Known rows, with every step that occurs:
pofu/bizim/dazup/zagon: [-21.4  -0.3 -23.6   3.8  -6.6   6.0  13.5 -23.2  -7.7 -13.6  12.8  -8.4
  10.6 -12.6  41.9   1.1   0.8  -0.7 -15.7   2.0  23.0  -4.6   7.7]
fibug/sofo: [ -7.5  -2.1 -13.9   6.2 -20.1  20.4  -1.2 -31.7  -0.4  -0.4  23.9 -19.4
  -7.2  -3.6  -8.6  12.8  -4.5   7.3   4.7  10.5  13.0   1.6  -4.4]
gutav/sofo/zagon/nobip/bizim: [  8.0  -4.4  50.6  -3.7  23.9   1.8  11.9 -32.1 -22.1  -4.7  43.6  16.1
  24.1  20.4 -19.3  32.9  19.7  31.1  12.2 -37.0 -23.8  37.1 -28.0]
fibug/sofo/zagon/nobip: [-16.1 -31.7  20.0   0.5   2.6  24.9  14.9 -37.1   1.4 -20.5  40.4   0.2
  -2.7  36.1 -28.0  32.9 -15.1  19.9  12.1 -24.9   3.9  10.9 -11.7]
nobip/bizim/dazup/zagon/sofo/fibug: [-15.9 -13.4  -4.9  29.4  -5.0  21.8  19.3 -13.1 -44.3  -8.5  36.8  -8.8
  46.5   9.4  28.5   5.4  40.3   4.9 -14.0 -31.4  12.8  -7.1 -14.9]
dazup/zagon/nobip/bizim/pofu: [  0.2  -0.7   8.0   4.0  17.0 -12.3   1.9  -2.3 -43.6 -30.1  49.5  38.6
  27.2  15.6  14.1   5.3  38.1  -1.9   5.0  -5.2   5.3 -37.7 -39.1]
bizim/dazup/zagon/sofo: [-19.1 -10.6 -36.0  13.1  -5.2  18.1   5.2 -15.6 -12.8  -3.9  15.9 -14.0
  16.3   9.7  31.4 -24.1   3.2   7.5  -3.9 -10.3  17.8 -11.5  -1.3]
fibug/sofo/bizim/nobip/zagon: [-27.5   1.3  14.8  10.2  -7.6  15.3  -0.5 -42.5 -35.9  -0.8  26.9 -24.6
  15.9   1.2  -8.6 -16.1  24.9  28.8 -15.1 -28.7  19.2  -9.0   2.1]
sofo/zagon: [-15.9 -21.8  23.1   9.1   7.1   8.4  14.3   1.0   5.5  -6.5   7.8   4.0
   5.4  26.0  -3.8  16.3  -1.1   4.3   0.8 -26.5  -1.6   5.2   9.5]
fibug/sofo/bizim: [-13.3  -2.9 -12.4  29.1 -24.9  12.2   9.1 -31.8  -9.0   0.1  19.3 -22.7
  14.0  -1.2 -20.0  23.6  -5.0  13.3   1.0  -9.6  15.8  -6.3   9.4]
bizim/pofu/zagon/sofo: [  4.0 -13.1 -30.7  -1.6  15.5   8.1 -26.1  -6.3  -7.5 -19.3  13.2 -14.8
  -9.6  30.9   4.3 -36.6   6.2 -12.2 -10.9  -9.7   1.7  21.6  12.5]
fibug/sofo/bizim/nobip: [-23.4  -7.0   3.4   1.3 -25.4   8.3   7.6 -44.2 -12.2  -1.1  18.5 -36.3
  16.4  -0.9  -5.0   5.4   0.9  23.7  -8.1 -12.6  20.1  -2.2  18.8]
nobip/zagon/sofo: [  3.6  16.5  -4.7  18.5  13.9  14.0 -16.4  -5.0 -21.8  14.0   3.6   1.5
   6.8  10.5  -8.5 -35.6  23.9   0.1 -11.1 -23.7 -11.3   8.5 -14.0]
bizim/dazup/zagon: [-24.0 -19.0 -18.7   6.4  -0.8   9.9  13.0  -8.4 -13.1 -19.9  17.7  -2.5
  10.6   1.2  38.4  -8.4   4.7  10.2  -2.0  -3.1  25.9 -25.2  -4.2]
bizim/pofu/zagon/sofo/fibug: [ -2.3 -32.7 -11.7   3.8  12.5  10.9 -18.6   8.2 -13.8 -19.2  10.8 -28.8
   0.8  33.9   7.5 -21.9  10.5 -19.7 -28.8 -24.8   0.6  30.1  14.6]
sofo/bizim/dazup/zagon/nobip: [-19.1 -28.5  -5.1  17.2   9.6  -3.6  24.3 -14.8 -25.0 -29.2  27.2   6.1
  27.0  18.9   8.2   5.3  -7.7  24.1   1.3 -30.8  20.5 -31.4  -3.6]
dazup/zagon/sofo: [-13.0   2.0 -22.7  20.3  -1.1  10.4 -14.1  -5.8  -2.6  10.8   2.9  -6.5
  12.3  19.8  13.9 -16.7   5.3  -9.7  -7.8  -1.1  -3.8 -11.3   3.7]
dazup/zagon: [-18.8  -6.4  -5.4  12.2   3.2   3.0  -5.8   1.2  -2.4  -4.0   6.6   3.0
   5.5  11.0  19.5  -1.3   6.7  -6.6  -1.6   5.7   4.2 -25.7   2.2]
pofu/zagon: [ -0.6 -10.4  -6.2  -5.5  26.6  11.0 -16.8  -9.6   5.3 -24.1   4.9  -7.0
 -18.6  28.5  -4.4 -10.8  -0.1  -5.0  -4.3  -2.7  -5.2  20.9  20.8]
sofo/bizim: [ -4.3  -1.3   1.3  24.1  -4.9  -9.5  12.0   0.4  -7.6   1.6  -2.8  -5.4
  20.4   2.8 -12.7  11.2  -0.7   7.3  -2.9 -19.4   1.3 -10.0  15.2]
nobip/zagon/dazup: [  7.2  16.7  15.3   7.6  31.9  26.2  -9.9 -27.8 -25.2  -5.5  11.0  28.8
   1.5  21.3  -4.2 -18.7  33.4   6.9 -22.8 -25.8  -5.8  -4.9  -9.3]
fibug/sofo/zagon: [-23.7 -23.5   9.1  12.4  -9.7  29.5  12.6 -31.5   2.9  -7.2  29.5 -13.4
  -1.6  21.8 -11.0  28.1  -5.3  10.5   5.5 -17.5  12.1   6.9   4.9]
dazup/zagon/sofo/bizim/pofu: [-17.7  -8.8 -29.3  39.1 -11.4  -8.6  -4.3   6.0 -24.0   2.4  10.2  -9.8
  35.4  15.9  16.3 -16.7  14.6  -7.5 -14.3 -19.6  12.3 -34.6   8.1]
nobip/bizim/pofu: [ 10.9  11.3   2.2   4.5  -1.0 -11.3   6.3   1.1 -37.1 -14.6  32.2  21.4
  25.3 -11.1  10.5   1.5  42.8  -4.8   4.2  -5.2   8.6 -17.6 -25.1]
gutav/sofo/bizim/pofu: [  0.1  -7.6  -2.9   8.5 -12.5 -24.0   0.2  -3.6 -23.6   9.4  11.1 -23.5
  23.5 -17.5   8.5   1.0   7.3  18.1 -10.1 -14.8   7.0   7.3  -2.2]
zagon/nobip: [  9.0  -7.3  10.5 -13.0  14.4  -2.3   1.8  -6.2  -3.4 -10.0  11.4  13.4
  -2.2  14.6 -16.3   4.0 -11.9   7.7   5.5  -7.4  -7.8   2.9 -16.0]
bizim/pofu/zagon: [ -0.3 -20.5 -15.7 -11.2  19.7   0.5 -17.3   0.9  -8.7 -32.1  17.0  -2.3
 -14.3  22.2   9.9 -22.5  10.1 -10.2  -7.5  -2.1  10.8   6.6  10.9]

Rows:
[-14.1   1.4  -6.7  14.9   2.7  10.8  19.7 -18.9 -36.4 -24.3  39.7  15.2
  31.6  -4.2  32.1   4.8  38.5  11.0   7.3  -9.9  21.0 -29.0 -18.7]	nobip/bizim/dazup/zagon
[-11.2   2.7   0.0   3.5  -9.5  -3.6   1.4 -20.4 -10.7  13.6  -5.3 -27.1
  29.5  10.2  -2.6 -24.9   2.1  16.1 -14.9 -31.0  -2.4  10.2  26.4]	zagon/sofo/bizim/nobip
[-28.7 -19.2 -17.2  28.8  -5.8   1.4  22.3  -7.6 -20.5 -17.5  15.9  -8.1
  30.4   3.6  23.6   0.9   4.7  16.1  -3.6 -22.2  30.3 -34.4  10.6]	sofo/bizim/dazup/zagon
[-13.9   6.4  33.5  -5.4   9.5 -10.4  -8.8 -27.2 -34.5  18.0   7.5 -25.7
  24.8  -7.0   3.3 -29.8  27.3  39.2 -23.3 -32.9  -4.9  20.8   1.1]	gutav/sofo/bizim/nobip/zagon
[  1.3   6.7  16.3  10.4  23.3   0.0   4.5 -15.6 -29.0 -20.3  38.6  36.7
  22.7  19.8  -2.4  16.0  27.5   3.0  11.5  -5.9  -8.8 -24.2 -28.8]	dazup/zagon/nobip/bizim
[  8.3 -26.5  -4.6 -22.8  34.5  -3.7 -16.2  -5.5 -10.7 -44.0  28.2   9.6
 -19.0  36.9  -5.9 -19.7  -2.5  -3.3  -1.4  -8.5   1.0  12.0  -5.1]	bizim/pofu/zagon/nobip
[ 14.1   1.7  10.6 -10.6  14.4   3.8  27.3 -27.7 -37.5 -32.3  45.6  24.6
  22.1  -2.6  -2.7  10.1  19.6  24.8  16.4 -23.7   7.9   1.1 -35.3]	zagon/nobip/bizim/dazup
[ -0.7 -17.3  -7.8   2.3  13.0 -13.4 -16.6 -13.7 -15.8 -14.8  15.1 -28.7
   5.3  10.7   2.5 -12.4   7.2  11.5 -14.9 -16.9   2.1  29.9  19.0]	gutav/sofo/bizim/pofu/zagon
[ -9.5  23.8  21.7 -19.2  11.4  -1.6  -7.1 -25.8 -20.9   4.3   1.6  -6.4
   3.9  -9.3  16.2 -31.0  25.8   4.7 -29.7 -13.5  -0.9  19.0   2.3]	pofu/bizim/nobip/zagon
[-15.3 -13.7  12.7  11.2   1.6  50.4  12.9 -59.9   3.7 -13.8  32.0   3.6
  -0.8  41.6 -12.1  31.8   2.1  13.9  -9.8 -27.9   7.6   5.6  10.5]	fibug/sofo/zagon/dazup
[-15.9  -8.9  29.7  -4.9   8.2  14.5  -9.5  -4.3 -33.9  11.8   3.5 -26.0
  19.7  15.9   8.9 -41.7  32.6   8.4 -36.3 -41.3  -6.9  21.9  -4.9]	bizim/nobip/zagon/sofo/fibug
[-21.5 -20.7  -4.1  27.5  -4.4  14.7  -5.8   7.8  -9.0  12.0   2.6 -20.7
  21.4  23.7  15.7   0.9   7.3 -13.4 -25.2 -17.3  -4.9  -2.9   6.6]	dazup/zagon/sofo/fibug
[ -5.8  16.2  10.1 -28.9  -7.6  -6.3   0.2 -28.4   1.1   3.2  -5.2 -18.3
   4.4 -12.4  19.5  -9.6  -1.0   0.1 -22.7   3.0   0.8  25.7  20.2]	pofu/bizim/nobip
[-38.3 -22.2 -31.0  33.1 -25.5  20.7  21.3 -39.8 -22.4 -19.2  38.4 -25.8
  23.0  -0.3  17.4  16.9  -0.6  23.5  -0.7 -11.9  43.0 -32.2   6.6]	fibug/sofo/bizim/dazup/zagon
[-16.0 -26.7  -6.0  -7.3  13.3   5.3  13.1 -15.5 -17.9 -31.0  29.9  10.3
   7.0  16.2  21.6  -6.8  -6.7  16.7   5.4 -10.0  19.2 -21.5 -19.8]	bizim/dazup/zagon/nobip
[-13.9 -22.4 -27.5  17.5  -4.7  12.3  -7.7 -29.7 -17.2 -34.4  36.1 -26.2
  -0.6  19.8  -9.9   1.1   3.6   2.8  -8.2 -12.7  25.2  -0.5  21.3]	fibug/sofo/bizim/pofu/zagon
[  3.1 -17.4  35.9   0.0  20.4  -6.5  22.2  -5.4 -35.5 -32.8  49.6  41.1
  26.5  29.0 -11.4  21.9  29.4   7.8  12.4 -38.0  -1.3  -8.5 -31.8]	sofo/zagon/nobip/bizim/pofu
[-10.9  -5.2 -13.1  -8.9   8.1   1.9  14.7 -29.6 -12.2 -23.3  24.4   3.2
   6.6   3.4  26.7   4.3 -10.4   6.7 -10.5  -4.6  14.4  -0.8  -9.2]	pofu/bizim/dazup/zagon/nobip
[-29.2 -29.4 -19.3  19.9 -10.3  17.6  23.1 -47.0 -26.5 -30.2  49.8 -13.5
  20.0  15.6   1.8  19.2 -10.9  29.5   5.4 -19.6  34.8 -27.8  -8.2]	fibug/sofo/bizim/dazup/zagon/nobip
[ -6.3 -28.3  34.4  -4.3  21.9   5.8  15.7  -4.9   1.2 -18.8  18.4  17.7
   2.0  42.6 -20.1  19.4 -12.5  12.2   7.7 -33.4 -10.4   9.1  -7.4]	sofo/zagon/nobip
[ -4.1 -30.2 -16.9   6.5   8.7   8.7  -6.4 -36.6 -21.1 -43.3  47.0 -13.1
  -6.4  35.9 -25.2   5.7  -7.2  10.3  -0.4 -18.6  16.1   5.5   5.8]	fibug/sofo/bizim/pofu/zagon/nobip
[ -8.2  11.9  32.0   4.1  24.9  15.6   0.5 -38.8 -34.4  -6.7   6.7  12.4
  24.4  26.5  -2.7 -25.8  38.0  23.3 -34.5 -48.4   1.4  -9.3  13.8]	sofo/bizim/nobip/zagon/dazup
[ -5.7 -20.5 -13.2  14.2  13.2  -8.5  -5.6   1.6 -16.0 -32.6  12.7  -8.0
   5.2  24.9  -2.5 -11.3   9.5  -3.6 -10.1 -21.0  13.0  -1.5  26.0]	sofo/bizim/pofu/zagon
[ 15.6   8.2 -21.5   7.5  19.1   8.1 -17.5 -15.0 -31.0 -23.8  34.5   4.2
  11.4  24.3  -0.2 -23.8  39.2 -11.9  -3.6 -16.6  -5.1  18.0  -1.9]	nobip/bizim/pofu/zagon/sofo
[ 20.1  10.4   0.4  -4.6  36.0  21.4 -11.0 -37.3 -32.9 -45.1  41.4  33.6
   5.5  36.4   4.1  -4.9  47.4  -5.6 -13.6 -19.8  -1.3   4.1   3.2]	nobip/bizim/pofu/zagon/dazup
[ -6.7  11.9   9.5 -10.4  12.2  10.9 -17.0 -19.3 -25.8  13.0   4.3 -10.5
  10.9  10.3   6.9 -54.5  29.5  12.1 -19.3 -26.9  -7.3  13.1  -6.9]	bizim/nobip/zagon/sofo
[-13.9   5.3  27.6 -17.9  17.7   2.7  -8.9 -10.8 -25.8  -1.0   6.1   0.6
   3.0   4.3  10.9 -40.2  31.0  14.9 -17.7 -19.5   1.2  -0.6  -8.9]	bizim/nobip/zagon
[ -4.5 -11.3  30.9   9.3   5.9  26.9  22.0 -48.5 -21.4 -23.8  62.6  18.2
  16.4  31.0 -32.5  46.2  16.0  18.9  20.6 -30.9  -1.2  10.5 -26.5]	fibug/sofo/zagon/nobip/bizim
[  9.4   1.2  -3.0  -0.7  24.7   0.5  -8.8  -9.5 -30.8 -38.8  37.4  14.1
   6.4  15.6   4.8  -9.0  41.3  -8.8   0.7  -8.1   5.0   3.7  -3.7]	nobip/bizim/pofu/zagon
[  4.9  -3.2 -25.0   3.5  20.6  19.5 -23.5 -17.3   6.0 -10.6   1.1 -16.9
 -13.2  36.6 -10.3 -27.3  -3.7  -7.2  -8.6 -11.7 -13.8  35.9  22.8]	pofu/zagon/sofo
[  0.8  34.6  25.5 -21.4  24.2  19.6  -8.0 -54.0 -21.7  -1.8   6.2  11.0
   4.9   9.4  15.6 -26.9  32.0   6.7 -45.3 -25.0  -5.2  20.3   8.5]	pofu/bizim/nobip/zagon/dazup
[ -3.0 -24.8  -3.9  10.0  16.7  23.0 -16.9  -3.9  -0.6  -8.3   1.1 -31.8
  -3.3  40.1  -7.7 -12.4   0.1 -13.3 -25.3 -24.6 -12.9  43.0  22.9]	pofu/zagon/sofo/fibug
[ -5.4 -12.5  27.6   5.5  21.7  29.3  13.1 -28.6   3.5 -12.5  11.5  21.5
   7.3  46.1  -5.5  19.9   6.8   7.2 -14.8 -38.6  -5.4   4.9  16.5]	sofo/zagon/dazup
[ 19.4   5.0  13.3  -7.9  13.1 -13.3   9.0  -6.9 -40.2 -25.4  43.5  35.0
  22.5   3.7  -5.8   5.3  30.6   3.2  11.1 -12.2   1.1 -13.4 -40.0]	zagon/nobip/bizim/pofu
